What can hang from each mark
tuzet: mezof
faku: mezof potu
tolaz: mezof
givir: tolaz
logef: rofu sakodef
bisik: fofip mezi rofu
mezof: faku tolaz tuzet
fabem: fofip rofu
fofip: bisik fabem tosupal
rofu: badad fabem logef
potu: faku sakodef
badad: rofu tolaz

Every row comes from one small tree of marks. Brackets hold a mark, then the marks that hang from it, in alphabetical order. Every link used is in the known rows. Which tree was each row made from?
(in the rows, 128 means zero)
Known rows
[faku [potu sakodef]]: [ 97 154  99 165 115 111 148 129 131  83 122 105 103  99 152 126 103 143
 104 115 115 143 132  94 123 156 150 118 123 112 101 114  92 128 121 161
 134 100 111 119  89 145 119 116 113 126 146 128 111 162 109 147 122 107
 128 148 138 123 115 138 104 111]
[fofip [bisik mezi [rofu [badad tolaz] logef]] fabem tosupal]: [155  25  71  71 100 103 170 181  95 173 137 140 176 141 116 154 134   4
 127 130  78 136 160 166 114  53 116 138 149 220 174 108 142 147 150  83
 126 163 191 129 197 154 141 141 128 143 146 112 178  84 134 142 149 111
 107 137  71 115 150 120 169 217]
[tuzet [mezof [faku [potu sakodef]] tolaz]]: [136 169 133 169 145 139 100 102 157 111 158 109 131 142 175 129 109 194
  94 130 148 125 139  65 149 148 119 142 109  80  79 140 141 105 135 157
 142  92  91 177  35 149 128 141 125 137 151 135 126 125 125 110 126 132
 146 132 161 138 127 111  94  89]
[rofu badad [logef sakodef]]: [104 141 147 135 114 124 133 148 142  79  98 112 146  98  91 120 108 120
 145 101 135 136 135 124 111 164 155 119 140 116 106 123 100 132 116 110
 122 125 129  98 137  92 125 108 149 128 130 167  95 160 114 172  96 111
 116 121 147 119 116 132 127 149]
[rofu [badad [tolaz [mezof tuzet]]] [fabem fofip] [logef sakodef]]: [160 108 163 127 135 133 110 163 140 146 154 152 134 148 107  99 135 114
 194 107 116 103 128 149 124 116 127 141 134 141 148 149 125 127  98 120
 129 132 117 138 147  95 119 140 123 130 117 161 127  90 127 110 116 116
 121 147 138 123 152 113 143 132]
[logef [rofu [fabem fofip]] sakodef]: [ 87 119  85 135 110 123 163 111 114  98 137 131 110  88 121 122 154  84
 123 116 102 125 112 119 125 124 110 111 143 142 140 136  94 136 106 121
 144 126 106  80 171 111 126 126 151  96 101 150 117 133 138 119 121 117
 127 146 137 125 130 132 148 149]
[fabem [fofip bisik tosupal] [rofu logef]]: [122  86  35  91 102 120 189 126 105 160 105 137 123 116 129 158 143  60
  95 126  53 148 123 158 124  90  83  99 139 174 175 146 137 149 146  76
 157 175 179  88 212  96 149 114 139 155 119 133 169  99 117 114 157 132
 120 101 112 122 129 127 166 157]
[givir [tolaz [mezof faku tuzet]]]: [161 193 199 130 150 154  65  94 136 159 134 129 119 156 115 120 121 201
 160 167 166 117  98 141 147 125 145 164 100  80 116 146 171 122 118 155
 111 118 122 177  75 138 124 140 115 115 110  87 126 124 132  96 147 145
 146 109 146 138 135 125 101 102]
[fabem rofu]: [104 149 113 121 121 130 138 113 120 121  86 121 122 103 119 138 136 132
 108 128 129 150 119 136 136 142 121 111 133 130 120 126 119 132 137 110
 130 141 142  99 156 124 134 111 143 133 135 118 126 157 119 116 135 141
 131 116 120 123 118 142 130 132]
[potu [faku mezof] sakodef]: [122 146 114 178 132 127 147  96 134  60 133 120 102 100 170 124  89 191
 102  99 182 125 143  89 131 140 122  98 123 108 112 122 110 108  98 152
 131  96  95 103  90 151 116 139 122 129 129 152  86 165 125 147 111 130
 132 129 147 116 102 143 114  78]
[bisik [fofip [fabem [rofu logef]]] mezi]: [118  58  54 101  89 130 164 149  93 152 121 130 155 120 115 147 155  46
  92 117  43 142 149 166 122  92 134 107 147 206 161 116 125 170 126 115
 155 177 152  85 175 111 137 108 125 141 118 127 160 120 123 119 155 113
 125 110 103 117 122 113 167 172]
[givir tolaz]: [126 151 146 138 128 124 113 121 116 108 101 121 111 119  90 130 116 151
 125 154 141 143 108 145 120 128 155 123 123 107 140 124 145 135 140 115
 102 116 139 120 123 142 123 129 131 125 120  81 116 163 126 132 126 145
 127 116 122 133 121 155 113 116]
[logef rofu]: [ 99 149 136 131 127 126 126 108 119 101  95 115 130  99 107 130 135 131
 127 138 145 144 107 125 125 148 135 127 117 117 114 117 125 130 118 123
 116 123 116  96 149 136 131 117 155  90 123 117 101 174 145 135 127 135
 130 134 134 129 115 146 121 135]
[mezof [faku [potu sakodef]] tolaz tuzet]: [127 181 140 183 142 150  85 110 161 124 155 114 133 137 167 120 124 190
 108 136 151 118 134  70 151 156 123 146  98  75  79 147 133 118 125 176
 145  83 102 196  33 147 128 139 124 127 136 137 143 111 121 126 130 113
 128 118 156 143 127 109  85  87]
[badad rofu tolaz]: [100 131 179 118 143 110 116 142 117 124 106 129 103 125 112 127 141 150
 136 164 161 132 132 115 111 152 157 118 126 119 119 100 137 136 157 117
  80 122 141 130 153 156 132 131 123 119 137  97 117 171 139 150 113 158
 115 135  79 133 134 167 121 112]
[badad [rofu [logef sakodef]] [tolaz [mezof tuzet]]]: [123 143 252 121 137 142  94 153 151 125 131 127 116 140 118 121 135 183
 180 149 156 117 141 105 147 143 160 149 112 100 105 127 139 132 113 150
  98 113 106 154 116 112 117 137 115 126 124 139 123 155 131 141 103 142
 115 137 105 109 159 148 127 111]
[fofip [fabem [rofu [badad [tolaz mezof]] logef]] tosupal]: [148  96 158  78 126 110 140 152 118 179 121 143 144 140 120 142 135  75
 165 117  77 137 133 178 100  95 117 150 129 182 149 127 133 127 130  86
 127 153 157 123 184 124 123 128 138 145 151 116 167  82 115 107 146 145
 137 156 107 107 134 136 157 161]
[givir [tolaz [mezof faku]]]: [143 178 184 112 137 134  86  95 125 150 119 115 112 134 115 129 117 186
 155 165 137 127 100 148 120 131 156 142 111  85 120 131 160 127 124 145
 104 127 134 150  86 135 118 133 113 118 122  79 117 143 128 106 138 152
 150 123 134 131 126 132 106 103]
[mezof faku]: [108 167 113 127 137 133 110  91 125 122  99 120 128 116 125 128 124 156
 115 145 145 128 110 125 119 159 133 125 116 102 103 121 129 126 127 128
 123 133 134 135 112 128 141 121 130 107 122 111 116 150 132 138 125 144
 138 100 135 144 104 126 107 114]
[tuzet mezof]: [133 156 134 142 143 128 122  98 127  89 110 131 128 138 121 131 112 165
 104 137 162 141 110 119 147 140 126 134 119 112 116 132 144 109 140 111
 123 126 114 115 129 138 136 123 137 121 127 112 103 147 141 121 127 144
 134 117 142 142 117 132 115 124]
[badad [rofu fabem]]: [100 131 148 118 139 126 139 117 115 119 113 146 119 127 132 131 147 117
 110 145 111 128 130 136 116 181 144 112 142 132 127  97 112 118 161 125
 103 148 125 105 160 140 136 113 132 125 127 119 122 160 132 158 111 120
 120 134 107 152 124 135 136 118]
[tolaz [mezof [faku potu]]]: [120 174 145 118 129 126 110  95 137 141 129 104 113 131 157 134 117 175
 132 132 134 129 107 119 122 148 139 145 113  85 103 120 120 113 123 169
 132 121 118 148  64 135 123 119 103 117 142 106 122 138 122 122 134 140
 160 135 146 128 115 120 102 103]
[tolaz [mezof [faku [potu sakodef]] tuzet]]: [132 195 154 160 139 141 102  98 149 133 152 108 113 135 179 117 108 196
 138 130 141 116 124  88 152 153 139 162 102  88  79 135 115 112 101 202
 143 101  91 174  40 140 121 127  96 113 135 131 123 120 116 113 145 114
 148 143 160 129 127 108  92  92]
[faku potu]: [106 148 100 144 120 118 137 123 128  97 109 110 110 117 122 135 118 140
 103 121 141 147 114 114 123 146 138 123 123 105 121 115 106 124 140 142
 128 111 118 119 104 140 124 113 122 122 139 109 119 158 122 144 121 130
 133 132 135 131 109 141 109 117]
[tuzet [mezof [faku potu]]]: [128 161 109 142 143 136 109  91 143 115 128 113 128 147 148 125 111 167
  93 128 171 133 118  98 145 144 117 143 116  95 103 127 133 111 138 144
 139 117  96 150  73 137 138 120 119 117 143 117 111 137 130 119 137 145
 153 121 158 144 107 124 102 110]
[potu faku sakodef]: [105 148 115 169 126 116 150 101 123  67 119 117 107  94 151 126 104 176
 111 119 132 125 143  89 133 166 139 100 126 109  98 124 107 116  95 142
 124  98 111 112 113 148 121 129 114 132 115 150  95 169 124 143 128 103
 129 129 131 120 111 133 111  99]
[badad rofu]: [ 92 150 167 126 134 122 136 124 116 110  97 127 108 114 120 133 137 147
 113 152 144 140 130 119 116 171 155 117 132 112 109 102 125 126 162 124
  96 136 132 114 148 140 133 109 130 122 127 111 108 169 135 159 116 141
 123 123 106 139 124 152 123 119]
[bisik fofip [rofu [badad [tolaz mezof]] fabem logef]]: [158  55 140  78 138 110 118 175 123 182 126 146 164 155 112 122 141  76
 169 110  59 123 148 188 117 114 151 137 159 178 164 104 128 138 118 121
 124 153 144 105 160 118 113 129 120 143 147 137 118 138 135 130 126  99
 131 170 104 121 141 112 147 136]
[faku mezof [potu sakodef]]: [113 152  97 173 120 120 147 124 143  75 134 104  94 108 167 125  87 159
  95  98 165 141 131  88 121 133 130 115 118 112 117 115  97 118 125 167
 137  95  93 108  69 145 113 127 117 124 159 130 103 162 113 150 103 138
 130 146 154 120 108 147 101  89]
[fabem [fofip [bisik mezi] tosupal] rofu]: [128  77  17  95  94 107 207 130  81 160 142 128 112 117 146 157 147  48
  79 145  82 142 119 147 133  59  85  93 149 197 172 139 142 151 154  95
 162 181 191  98 216 132 147 123 128 150 102 114 174  72 125  93 176 130
 128 109  91 118 139 123 163 186]
[givir [tolaz [mezof tuzet]]]: [163 182 207 141 143 143  84 113 132 131 127 133 111 152 101 124 114 194
 159 162 162 129  94 147 150 117 156 159 103  89 133 146 166 121 125 147
 106 113 124 153  98 146 114 136 118 122 110  83 119 129 133 100 144 138
 131 124 139 128 142 138 110 110]
[bisik [fofip fabem] mezi [rofu [badad tolaz] logef]]: [142  24  85  92 107 112 140 202  94 167 137 136 177 137  94 125 148  24
 132 117  81 135 167 171 109  72 151 127 160 219 163  98 133 170 131 108
 130 159 167 113 172 141 127 129 123 134 138 119 141 120 140 141 146 108
 117 142  79 119 139 122 162 191]

Write each row's tree
[113 110  92 114 121 130 144 157 118 150  84 126 145 100  92 116 144  85
 133 100  96 145 138 161 101 137 125 102 155 155 140 133 120 148 142  79
 135 167 161  90 188  84 139  93 155 148 139 156 115 127 109 117 143 128
 132 115 136 125 122 134 156 148]	[fabem fofip [rofu badad logef]]
[136 187 154 139 142 148  90  91 148 144 139 115 120 154 153 123 119 190
 137 137 165 120 106 113 153 143 127 165 100  79 101 135 132 111 117 180
 140 114 102 176  55 135 126 123 102 111 127 110 130 118 128 107 144 136
 151 123 161 136 120 112  95 103]	[tolaz [mezof [faku potu] tuzet]]
[160 167 162 171 150 159  89 107 153 102 132 141 135 159 129 123 119 197
 114 130 222 129 106 114 155 120 104 137  98  85 125 148 162 103 147 128
 127  98 110 153  86 148 129 148 154 126 123 117 134 113 146 129 107 167
 117  96 157 140 121 132 103  89]	[faku [mezof tolaz tuzet]]
[160  64  63  97 123 111 143 176 110 174 117 152 148 142  98 120 142  56
 149 114  82 114 137 172  82 112 120 103 147 174 188 126 133 147 141  69
 110 162 164 115 192 122 142 137 132 137 141 133 142 108 131 129 123 118
 109 128 114 143 131 119 158 143]	[rofu [badad tolaz] [fabem [fofip bisik]] logef]
[116 119 129 128 117 126 137 144 142  91 108 133 156 109 102 119 120  87
 144  90  97 126 137 142 110 170 146 118 150 137 127 122  85 125 116 109
 128 137 119  88 148  88 124 114 149 130 128 177 108 151 116 172  88  88
 114 133 152 132 118 114 138 148]	[rofu badad fabem [logef sakodef]]
[124  28  88 109 105 112 152 196 110 147 142 132 161 114 103 116 154  30
 153 103  84 123 163 150 120  86 135 111 175 193 162 120 106 156 118 109
 135 154 158 102 176 103 128 133 126 144 127 169 127 122 126 134 118  92
 110 149  92 113 158 119 170 179]	[bisik mezi [rofu [badad tolaz] [fabem fofip] [logef sakodef]]]
[128 134 230 104 149 152  79 125 155 164 146 142 132 157 142 117 155 161
 176 147 127  96 144 118 144 158 144 151 117 105 109 128 134 127 104 157
 111 126  95 168 102 105 129 143 110 119 123 149 138 131 133 132 103 129
 120 135 116 130 154 117 131  99]	[badad [rofu fabem [logef sakodef]] [tolaz [mezof faku tuzet]]]
[143 163 137 148 148 143  88  99 154 124 143 113 138 161 150 134 120 187
  97 136 171 129 120  89 152 136 110 145 108  75  99 140 156 103 157 137
 137 103 104 175  53 147 134 137 130 135 146 115 132 120 140 111 127 150
 152 116 157 143 119 113  97  99]	[tuzet [mezof [faku potu] tolaz]]
[153 186 185 137 143 148  70 106 148 162 144 111 112 159 129 119 117 196
 142 154 170 121 105 127 147 118 145 168 101  74 119 143 154 124 122 179
 126 103 108 191  44 139 118 131 101 119 130  86 128 118 123  93 151 141
 150 124 154 131 132 130  97  97]	[givir [tolaz [mezof [faku potu] tuzet]]]
[156 159 149 178 144 154  95 121 163 104 150 125 126 163 141 128 115 190
  99 114 223 134 113 100 155 113 102 145  99  80 126 141 143 105 151 152
 139  85  95 162  54 151 121 140 139 131 143 118 139 116 136 129 108 161
 128 112 166 135 119 136  97  83]	[faku [mezof tolaz tuzet] potu]
[ 94  94 175 111 126 122 125 151 135 114 115 135 125 119 114 129 149 114
 143 135 104 119 151 121 112 159 153 108 138 131 133 106 104 140 128 122
  98 125 114 107 150 112 125 133 126 130 131 147 131 179 129 171  82 124
 103 140  92 125 143 145 144 118]	[badad [rofu fabem [logef sakodef]] tolaz]
[ 75 136 180 127 113 131 139 139 135  84 101 113 123  96 112 134 133 140
 127 134 119 137 145 104 122 175 165 109 136 107 104 112 105 139 137 132
 109 130 118  98 138  98 128 109 133 129 125 154 108 186 120 184  93 123
 112 119 113 119 131 148 136 128]	[badad [rofu [logef sakodef]]]
[145 155 132 176 152 153 117  84 145  81 133 135 119 137 141 118 104 201
 108 108 238 121 121 107 160 127 100 121 111  95 122 139 135 101 114 140
 132  97  91 130  96 148 129 137 127 121 111 138 101 139 144 131 123 149
 127  97 159 131 106 138 111  86]	[potu [faku [mezof tuzet]]]
[163 154 162 184 154 158  96  92 156  86 144 139 134 153 141 126 112 221
 110 119 238 117 126  99 167 121  94 126 102  77 120 150 160  93 127 132
 131  82  96 158  76 155 123 154 141 136 108 140 121 120 152 124 117 153
 125  97 157 132 114 129 108  71]	[potu [faku [mezof tolaz tuzet]]]
[113 179 107 171 137 143 105 105 150 117 140 113 121 124 166 111 112 169
 108 129 155 122 135  79 150 161 128 141 105  96  80 133 106 124 111 180
 147 101  95 170  54 135 134 122 110 110 133 137 121 131 114 130 138 110
 132 124 158 140 116 117  93 104]	[mezof [faku [potu sakodef]] tuzet]
[135 105 157  88 111 109 157 156 130 147 137 129 131 117 125 142 126  75
 170 105  88 132 141 151 113  91 117 148 138 174 135 138 114 129 115  95
 138 136 143 116 175 108 112 133 139 144 145 139 165  81 109 113 134 138
 133 160 109  90 142 139 157 176]	[fofip [fabem [rofu [badad [tolaz mezof]] [logef sakodef]]] tosupal]
[ 83  97 122 123 112 133 163 146 120 107 125 143 114 108 118 129 157  90
 118 122  68 123 142 125 114 158 142  97 152 138 141 122  99 139 138 119
 125 152 119  86 168  89 134 112 131 138 111 163 125 150 122 160 102 109
 113 128 112 134 139 133 162 127]	[badad [rofu [fabem fofip] [logef sakodef]]]
[112  64  26 103  85 103 214 120  90 123 181 132 119 105 147 151 151  15
  93 137  75 121 115 125 132  66  88 107 150 194 173 135 112 144 122 117
 165 154 140  81 207 129 134 140 140 108  85 142 164  83 146 113 148  95
 116 144 111 121 144 113 170 200]	[logef [rofu [fabem [fofip [bisik mezi] tosupal]]] sakodef]
[110  91  57 123 126 125 161 125 103 130 115 149 128 118 126 133 153  77
 104 125  73 137 121 155 137 118 111 111 154 157 155 128 114 125 141 111
 142 155 148  92 173 127 134 119 129 136 120 126 130 134 130 119 137 114
 127 130 107 140 132 124 148 138]	[bisik [rofu [fabem fofip]]]
[128 112  35 114 114 103 192 112  95 124 134 138 103 124 135 150 127  83
  90 147  95 135  97 140 118  93  97 109 130 152 165 142 140 135 154  92
 140 151 173 108 193 142 141 130 130 128 102 102 156  90 134 124 151 140
 125 106 112 136 121 129 140 154]	[fabem [fofip bisik tosupal]]
[136  90  16 109 117 104 194 105  93 136 143 160 109 138 145 153 138  52
  84 138  65 125 100 159 117  99  85 106 139 171 185 136 125 123 154  90
 145 161 163  96 202 135 144 136 130 135  96 110 168  79 135 124 145 117
 120 118 116 149 124 115 152 153]	[rofu [fabem [fofip bisik tosupal]]]
[157 159 160 204 151 153 107  99 158  72 159 133 125 135 169 119  99 224
 110 111 214 112 143  73 166 132 105 120 101  83 104 150 144  94 106 152
 136  72  87 156  63 160 116 159 135 142 119 158 114 124 138 126 116 132
 121 112 161 124 118 126 101  63]	[potu [faku [mezof tolaz tuzet]] sakodef]
[155 161 196 136 150 131  82 121 134 133 125 137 115 156 118 121 125 191
 169 153 174 120 102 131 148 120 137 156  96 103 119 135 158 119 110 140
 104 107 126 162 113 154 121 147 115 113 121  93 127 126 144 100 131 156
 132 134 116 126 137 135 106 105]	[badad [tolaz [mezof tuzet]]]
[130  81  63 115 128 114 165 139 113 141 120 161 150 139 111 125 137  46
 122 109  53 131 115 181  89 132 116 118 150 176 169 131 113 126 151  83
 137 167 158  85 202  96 141 112 147 140 113 152 137  94 122 155 125 106
 120 127 142 150 114 114 153 147]	[rofu badad [fabem [fofip tosupal]] logef]
[160  86 122  70 130 125 114 162 117 216 122 126 150 137 123 125 139 101
 177 131 100 116 146 157 108  90 121 133 146 146 148 128 160 144 126 102
 120 161 175 153 148 117 137 135 117 141 155 125 134 110 134  98 151 134
 141 130 102 120 152 112 149 148]	[fabem [fofip [bisik [rofu [badad [tolaz [mezof faku]]] logef]]]]
[125  93  78 103 112 129 153 161 111 153 103 140 160 114  99 128 141  49
 115  96  65 142 154 172  99 124 129 117 158 193 145 118 115 154 138  88
 149 167 149  89 184 104 132 101 153 139 139 140 136 112 114 128 147 110
 126 122 130 124 109 122 162 166]	[bisik [fofip [fabem [rofu badad logef]]]]
[165 108 139  94 167 113 107 137 130 201 170 144 145 171 142 117 130 112
 151 152 142 114 130 149 149  83 115 172 136 159 126 130 160 130 123 142
 145 134 154 173 141 142 122 147 119 121 115 114 137  68 147 102 172 129
 144 147 111 129 140 114 118 148]	[bisik [fofip tosupal] [rofu [badad [tolaz [mezof faku tuzet]]]]]
[125 102  74  91  87 119 196 147 121 128 127 129 149  97 128 155 122  26
 108  97  77 141 155 140 118 102  93 121 151 187 144 138 101 133 140  76
 158 155 154  99 195 103 134 119 159 148 137 155 172  74 102 136 138 107
 112 124 124 109 127 121 171 211]	[fofip bisik [fabem [rofu badad [logef sakodef]]] tosupal]
[168  47 118  76 107 112 143 198  96 196 134 123 155 139 110 133 140  68
 173 129  89 128 151 167 113  60 139 121 157 182 171 118 159 155 132 109
 117 170 188 128 173 133 130 133 112 150 149 121 136 109 136  97 150 122
 132 148  80 108 168 115 166 179]	[fabem [fofip [bisik mezi [rofu [badad [tolaz mezof]] logef]]]]
[116 160 125 143 132 137  97 109 146 133 128 110 133 136 140 138 131 170
 104 137 150 129 120 100 125 148 123 132 110  73 101 129 133 119 150 147
 130 103 121 168  62 143 131 129 128 128 136 112 143 135 130 135 124 145
 140 111 142 140 114 121  96  99]	[mezof [faku potu] tolaz]
[149 192 179 156 138 143  82 110 150 147 161 106 102 143 156 115 103 201
 145 147 141 118 123 102 145 130 155 162 101  79  98 143 141 125 102 198
 130  93  94 190  28 142 110 137  94 121 137 103 122 125 110  97 149 118
 146 145 157 124 140 126  92  88]	[givir [tolaz [mezof [faku [potu sakodef]] tuzet]]]
[102 120  92 133 120 116 160 138 120 108 142 132 128  86 108 107 145  62
 141 100 121 122 123 128 106 137 116 118 160 151 134 128  91 131 115 109
 139 134 113  83 180 106 124 121 163 100 110 164 103 118 132 125 123 103
 130 158 151 127 126 127 149 166]	[logef [rofu badad [fabem fofip]] sakodef]
[119 157 247 111 146 151  73 131 158 149 137 124 121 145 132 116 141 191
 183 159 165 104 143  99 144 153 152 154 108  89  90 130 143 135 106 162
 105 116 105 179  88 107 125 138 110 116 123 138 126 142 136 135 111 148
 126 125 111 118 156 134 121 106]	[badad [rofu [logef sakodef]] [tolaz [mezof faku tuzet]]]
[124  99 141 120 127 116 119 162 139 111 112 133 151 117  96 114 129  91
 162 101 116 119 142 139 101 153 147 119 143 144 138 117  99 133 112 100
 113 123 126 106 151 102 121 133 137 127 139 161 115 147 120 161  84 109
 105 140 126 125 128 128 135 137]	[rofu [badad tolaz] fabem [logef sakodef]]
